What can hang from each mark:
j70: j371 j535
j982: j204
j585: j371 j850
j371: j70
j850: j585
j197: j535 j803
j204: j535 j982
j535: j70 j197 j204
j792: j982
j803: j204 j585 j792

Each row was made from one small tree. Brackets hold a mark, then the marks that hang from it, in the order of their numbers. Every link used is in the known rows. Write each row's tree.
Known rows:
(j535 j197 j204): [ -0.7 -21.0  -7.3   2.0   0.7   0.5  13.5  19.4   6.1   7.2  -7.6  -1.7
   6.4  20.9  22.4   1.0   4.3  10.9  -8.0  20.9  -6.6  14.0 -18.5  13.9
   1.4   7.9]
(j371 (j70 (j535 j197 (j204 j982)))): [  7.2 -19.8  -1.4   3.4   1.9   0.9   7.2  10.3   5.3  -6.2  -4.3   3.2
   3.9   3.4  37.3  12.4   1.5  -1.5   3.0  10.0  -2.0  10.3 -11.5   8.3
   5.6  24.7]
(j70 (j535 (j197 (j803 j792)))): [  5.7 -12.5   2.6   2.5  -1.4   3.8  -3.0  -1.1   4.5  11.2   1.5   5.3
  14.0 -24.5  38.8   2.3   1.3  11.2  21.8  11.5   4.9  10.4  -9.1   7.5
   4.7 -15.6]
(j197 (j803 (j585 (j371 j70) j850))): [ 12.3  -8.9 -10.8  -5.8   6.3  -1.1   3.3 -25.2   7.0  20.9  11.3  -2.0
  -3.7 -12.0  11.3  -3.9  15.9  -4.1   5.0   2.8  12.6 -20.3   6.6   9.9
   3.0   3.9]
(j204 (j535 j70) j982): [  3.9  11.8  -8.2   0.3  -0.2  -7.5   4.4   9.4  -3.1  -4.1  -6.7   8.1
  -0.2 -11.3   9.8  31.3   8.1  -2.0  13.9   7.3   8.9  17.0   2.5   2.8
   3.0  28.3]
(j197 j535 j803): [ -2.7 -11.3  -8.7  -1.0  -0.3   3.5   2.6 -26.1  16.9  13.7  18.6  10.0
   4.0 -23.5  14.6   0.6   5.5  12.3  25.5   6.5  14.8  -6.6  -7.0  13.1
   2.1 -32.4]
(j585 (j371 j70) j850): [  8.1  -9.4  -9.2  -0.2   8.8  -5.8  -1.0  18.2   4.8   3.7  -5.1   0.6
  -6.9 -18.5  25.6   3.8  26.5  -6.8   8.9  -7.2   0.8 -17.2  14.8  -8.4
   5.4  36.0]
(j70 j371 (j535 (j204 j982))): [ -7.0 -10.9   3.6  -0.5  -2.9   1.5   6.1  11.0  -1.5  -0.4  -5.4   6.7
  23.2   0.6  45.4  12.4  -3.4  10.5  23.0  12.9  15.8  -1.0 -30.1  12.2
   1.0   1.4]
(j197 (j535 j70) (j803 (j585 j371))): [  6.4 -19.7 -13.6  -4.1   0.4   2.6   3.5 -18.6  14.8  18.0  15.8   8.0
  10.0 -36.2  34.3  -1.8  11.7   5.1  23.4  14.2  16.8 -15.1   0.9  20.4
   6.1  -4.0]
(j204 (j535 (j70 j371)) j982): [  2.0  10.1  -5.2  -0.8  -0.8  -8.0   4.8  10.4  -5.7  -0.7  -8.7   8.3
   9.0 -17.6  21.5  31.1   7.3   1.3  17.4   7.9  11.6  14.1  -4.7   3.0
   3.5  33.9]
(j803 j204 (j792 j982)): [20.9  1.6  2.3 -1.6  1.5 15.2  8.5  0.2 -3.6 28.2 -5.4 14.7 14.3 35.4
 19.9 -3.8  0.3 20.4 -1.3 17.1  3.8 14.2  4.6  6.4  3.4 -1.7]
(j204 (j535 j197)): [  2.6   0.3  -3.4  -1.8   0.1  -6.1   3.0   9.6  -1.2   8.0 -11.1   9.1
   7.4 -23.8  25.2  15.8   9.6   4.5  16.3   5.3  -2.9  12.3 -10.8   7.8
   2.0  15.8]
(j535 j70): [  0.1 -10.8   0.9   4.9   0.3   0.6   0.9   3.7  -2.3  -7.1  -2.7  -4.3
   4.2 -15.0  12.4  -1.4   0.6  -1.8  -2.7   7.0  -3.4  -0.5  10.0  -3.6
   6.3  26.4]
(j197 (j803 (j204 j535) (j585 j850) (j792 j982))): [ 22.4  -0.8  -6.8  -8.1   6.3   9.3   9.7 -33.8   1.8  42.5   8.0  11.1
   4.0   9.8  18.1   1.1  12.2  12.4  13.4  14.6  18.7  -6.8   7.3  18.7
   3.3  -3.2]
(j850 (j585 j371)): [ -0.7  -3.7  -0.7  -1.7   0.3  -1.6  -4.3  13.3   4.0   4.6   0.0   2.3
   5.7 -10.2  26.8  -7.5   6.5 -12.7  -5.4   6.9  15.2  -5.5   1.7  20.1
   2.2   2.8]
(j197 (j535 j70) (j803 (j585 j850))): [  5.3 -20.5 -11.7  -3.8   3.1   3.4   3.0 -29.0  15.1  19.6  22.4   3.6
  -2.7 -35.0  25.4   0.6   9.8   4.6  26.8  12.1  20.9 -16.6   9.9  17.0
   6.0  -0.8]
(j70 j371 (j535 (j197 (j803 j792)) j204)): [ -1.9 -23.9   4.9   1.2  -1.5   5.6   6.5   4.6   1.7  17.0  -6.1   5.6
  34.9 -15.7  64.8   3.1   0.7  20.4  24.8  20.4   9.4   1.8 -33.6  16.4
   4.7  -4.2]
(j535 (j70 j371) j204): [ -8.6 -24.5  -0.1   4.6   0.8   4.1  13.9  10.4  -2.5  -3.4 -10.5  -4.4
  19.9   6.1  31.5   0.3   0.7   6.2  -3.6  18.7  -1.1  -8.8 -14.5   9.1
   5.6  34.7]
(j982 (j204 (j535 j70 j197))): [ 9.9 -0.1 -4.0  3.3  0.7 -9.5  9.9 13.4 -3.7  5.5  5.5  4.3 10.6 18.2
 26.6  8.8  9.5  6.9 12.7  6.3 -8.3  8.5 -1.1 11.0  4.6 19.5]
(j197 (j535 j70) (j803 j204)): [  4.1 -18.1  -5.7  -1.0   0.5   5.6  10.0 -31.4  15.8  16.8  15.5  10.5
   7.9 -19.3  31.9  -3.4   7.0  15.6  23.3  17.3  16.3  -9.5  -1.4  17.1
   7.7 -13.8]
(j585 (j371 (j70 (j535 (j197 (j803 j204))))) j850): [ 12.4 -16.1  -7.6  -0.9   8.2  -4.8   1.5   9.8   8.5  11.4  -3.1   4.6
  -1.5 -24.3  47.2   2.0  28.3   0.3  19.3   1.4   6.3 -15.3   8.3  -1.6
   8.2  26.6]
(j803 j585 j792): [22.2  3.1 -0.1 -6.4  1.9 12.3 -1.9 -2.6 -4.2 28.0 -0.7  0.1  9.4  6.9
 10.1  5.0 -2.3 -1.0  1.4  6.7  3.6 -0.7  9.1 17.0  0.0 10.1]
(j850 (j585 (j371 (j70 (j535 (j197 j803)))))): [  3.8 -14.9  -0.5   0.0   1.6  -1.4  -2.6   7.8   7.8   6.6   1.8   3.6
   9.3 -21.5  47.3  -6.4   8.8 -11.7  -1.4  10.6  14.9  -3.0  -2.2  22.8
   6.2   8.7]

Write each row's tree:
[  5.0 -24.0   1.2   3.8   2.1   2.3   6.7   8.4   4.9  -5.6  -5.9   2.8
   6.5  -1.8  41.0   6.9   1.5  -1.5   3.9   8.5  -5.6   4.3 -12.2   8.7
   6.0  25.6] : (j371 (j70 (j535 j197 j204)))
[  7.4   4.9  -9.6   0.7  -0.6 -10.2   5.2  18.6  -1.4   1.8  -8.7   7.3
   2.2 -18.1  23.5  30.5  10.1   3.0  12.4  14.5   5.2  29.2  -0.9   4.2
   4.9  33.3] : (j204 (j535 j70 j197) j982)
[26.8  2.1 -5.6 -4.3  1.3 10.9  3.7  6.2 -7.2 29.9  8.0  7.7 11.8 38.9
 12.8 -1.2 -2.0  7.8 -2.3 12.1  3.0 10.5  9.8 14.9  0.3  6.4] : (j803 j585 (j792 (j982 j204)))
[13.8  3.2 -1.4 -5.4 -0.1 -5.3 13.4  2.6 -1.8 15.4 -9.3 10.2  9.3  4.6
 36.6 17.0  8.1 11.0 10.7 19.3 11.0 14.8 -7.9 12.5  5.6 27.9] : (j803 (j204 (j535 (j70 j371) j197) j982))
[ 33.8   0.2  -6.2 -11.2   2.1  12.7   9.1   7.0  -4.4  41.5  -7.1  16.0
  18.3  32.5  35.4  -5.6   8.4  12.0  -1.1  21.0   9.8   2.3   5.5  20.2
   3.0  12.6] : (j803 j204 (j585 j371) (j792 j982))
[ 28.7   0.3 -12.8  -5.3   5.8   6.3   1.4  20.0  -4.4  35.0   5.4   8.2
   7.6  26.6  24.8  -0.1  15.7   6.9   7.4   8.6   6.6  -0.2  19.3   9.2
   2.0  17.8] : (j803 (j585 j371 j850) (j792 (j982 j204)))
[ 22.2  -2.4  -9.9  -9.3   1.3  11.4   8.9 -32.3  15.3  41.2  19.2  14.0
   7.6   4.3  24.7   8.9   5.0  16.3  24.9  19.4  26.0  -0.8  -0.1  31.0
   2.5 -26.2] : (j197 j535 (j803 (j204 j982) j585 j792))
[ 6.1 -6.1 -7.0  3.0 -1.2 -5.2 10.0 19.0 -7.6  6.1  4.4 14.2 15.0 24.1
 28.8 -1.6  4.6 16.2  4.6 13.2 -1.2 19.9 -6.2  0.0  4.0 15.4] : (j792 (j982 (j204 (j535 (j70 j371) j197))))
[ 32.0  -4.4 -11.9  -4.3   7.5   6.9   3.0  19.2  -3.8  32.3   4.3   8.1
   7.2  26.1  30.9   1.7  16.4   3.3   4.2   7.2   3.5  -1.4  20.3   8.9
   4.0  31.5] : (j803 (j585 (j371 j70) j850) (j792 (j982 j204)))
[ 30.9  -1.8  -8.4 -13.6   1.5  -3.8  11.7   3.6   2.8  22.4  -2.4   8.5
   2.3  20.7  41.8   7.7  10.6  -2.8   1.3  18.4  15.9   1.6  -2.5  24.2
   3.9  27.0] : (j803 (j204 j982) (j585 (j371 (j70 (j535 j197)))))
[ 24.6   4.9  -5.5  -7.4   3.7   7.6  10.6 -33.3   2.1  36.9   5.7   6.7
   8.8   8.6  16.4  10.9   7.7   8.0  10.2  17.7  17.9  -1.5   4.2  24.0
   3.9   0.1] : (j197 (j803 (j204 (j535 j70) j982) j585 j792))
[ -3.5 -34.3  -2.3   5.3   0.2   0.6  15.2  24.0   0.2   4.8 -13.2  -5.8
  23.7  -3.6  51.3  -1.1   3.7  13.2  -5.6  28.9  -6.0   8.7 -19.4  10.7
   8.4  41.7] : (j535 (j70 j371) j197 j204)
[ 7.5  4.8 -2.9  3.2  1.0 -7.8  9.4  6.8 -5.0  1.2  7.0  5.0  8.8 22.5
 17.1  9.6  8.1  3.1 13.6  1.2 -5.8  0.2  1.6 10.2  3.2 15.6] : (j982 (j204 (j535 j70)))
[ 28.5   1.8  -8.1  -8.1   4.7   7.7   9.9 -25.8   5.6  37.6   6.1   5.5
   9.6  16.5  19.3   3.5  11.4   6.1   2.1  15.1  15.8  -5.2   3.1  21.3
   3.9  -2.9] : (j197 (j803 (j204 j982) (j585 (j371 j70)) j792))
[ 16.9   2.0  -7.8  -9.0   2.6  -0.7  12.9 -37.1   3.6  25.4   9.2   5.1
   0.2   6.5  11.8   6.6   8.1   2.4   7.4  15.6  20.4  -6.3  -0.3  22.0
   3.0   1.0] : (j197 (j803 (j204 (j535 j70) j982) j585))
[ 4.4 -2.9 -6.4  2.7 -1.0 -3.9  9.7 14.3 -8.5  3.5  5.4 14.5 13.8 27.0
 22.3 -1.2  3.6 13.7  5.2  9.6  0.3 13.7 -4.6 -0.5  3.0 13.1] : (j792 (j982 (j204 (j535 (j70 j371)))))
[  5.7   3.2  -6.5  -0.5  -1.2 -10.7   5.7  19.7  -4.0   5.1 -11.0   7.4
  11.5 -24.6  35.2  30.1   9.5   6.2  16.0  15.2   7.8  26.3  -8.6   4.2
   5.5  38.6] : (j204 (j535 (j70 j371) j197) j982)
[ 13.1  -9.8  -7.0  -0.9   1.9  -4.2   4.6  12.8   6.5   6.0  -6.7   8.5
  11.9 -11.0  44.7   4.7  17.3   1.6   8.7   7.8   2.9   0.2  -7.4   5.1
   6.5  14.3] : (j585 (j371 (j70 (j535 (j197 (j803 (j204 j982)))))))
[  8.5 -15.1 -11.6   0.9   7.5  -6.2   2.1  27.9   7.8   3.1  -6.2   3.4
  -4.3 -13.6  41.6  11.4  26.7  -2.1  16.0   2.3   4.7  -6.5   5.8  -2.6
   6.0  33.6] : (j585 (j371 (j70 (j535 j197 (j204 j982)))) j850)
[ 38.1  -6.1  -7.6 -10.5   8.0  11.6   8.8   5.8  -1.9  42.4  -4.6  13.1
   6.8  27.1  41.1  -1.6  16.7   7.2   2.9  16.0  11.2  -5.1  17.6  15.0
   5.8  34.5] : (j803 j204 (j585 (j371 j70) j850) (j792 j982))
[ 6.1  3.5 -0.9  2.2  0.7 -7.9  9.6  7.4 -6.9  3.7  5.6  5.0 15.6 18.5
 25.4  9.4  7.5  5.4 16.0  1.7 -3.6 -2.2 -3.6 10.0  3.6 19.7] : (j982 (j204 (j535 (j70 j371))))
[ -3.1  -2.3   1.9   0.0   0.2  -3.6   3.2   3.9  -7.2   0.5 -13.1   7.2
  16.9 -33.7  32.2  15.7   7.1   1.1  19.1   3.8   1.2  -3.5  -7.6   4.1
   5.0  34.6] : (j204 (j535 (j70 j371)))
[ 23.2   0.0  -2.6 -15.0   1.3  -2.0  12.8 -12.4  -2.0  29.1  -5.1   9.4
   3.2   9.1  32.5   6.4   6.2   0.9   8.4  16.3  10.6  -2.2  -6.7  29.6
   1.8  22.6] : (j803 (j204 (j535 j197)) j585)
[22.3 -0.5 -4.8 -5.4  1.1 13.4  0.2  4.2 -6.4 28.5  0.8  7.9 10.1 18.4
 11.6 -0.2 -3.4  5.7 -3.0 12.5  5.2 10.7  9.1 11.3  0.2  8.6] : (j803 j585 (j792 j982))
[  7.3 -11.3   7.4  -1.8  -2.6   2.0   1.7  -0.9   0.0  21.3  -2.0   7.9
  30.5 -24.3  63.1   5.9   0.4  20.1  28.0  17.4  16.2   8.8 -24.1  10.8
   5.9  -5.0] : (j70 j371 (j535 (j197 (j803 (j204 j982) j792))))
[ 10.9  -9.5 -11.5  -5.0   2.7   0.5   7.8 -19.7   7.6  15.7   8.6   2.2
   4.3   2.5  18.0   2.0  10.1  -2.1   4.9  10.8  14.1 -11.3  -7.6  18.6
   1.9  -5.0] : (j197 (j803 (j585 (j371 (j70 (j535 (j204 j982)))))))
[  3.5 -12.9   6.2  -2.6  -3.1  -1.9   2.6  -3.0   0.8  15.4  -0.2   7.2
  26.4 -25.4  60.7   3.6   0.4  17.4  26.7  16.5  17.4   6.5 -26.3  10.0
   5.4  -4.8] : (j70 j371 (j535 (j197 (j803 (j204 j982)))))
[ -5.1 -16.2  -4.9   4.0   0.3   1.1  15.0  15.4  -1.5  -4.1  -7.3  -3.7
  14.7  17.6  24.8  11.3   0.8   6.3  -5.0  21.7   6.2   3.5 -12.6   7.9
   4.5  34.2] : (j535 (j70 j371) (j204 j982))
[ 20.9 -16.1  -9.1  -6.1   2.0  12.3   8.3 -23.0  13.9  37.7  10.9  12.6
  19.5 -19.3  47.6  -0.6  12.5  14.8  26.3  22.0  18.0 -13.0   4.2  28.4
   8.3  -4.5] : (j197 (j535 j70) (j803 j204 (j585 j371) j792))
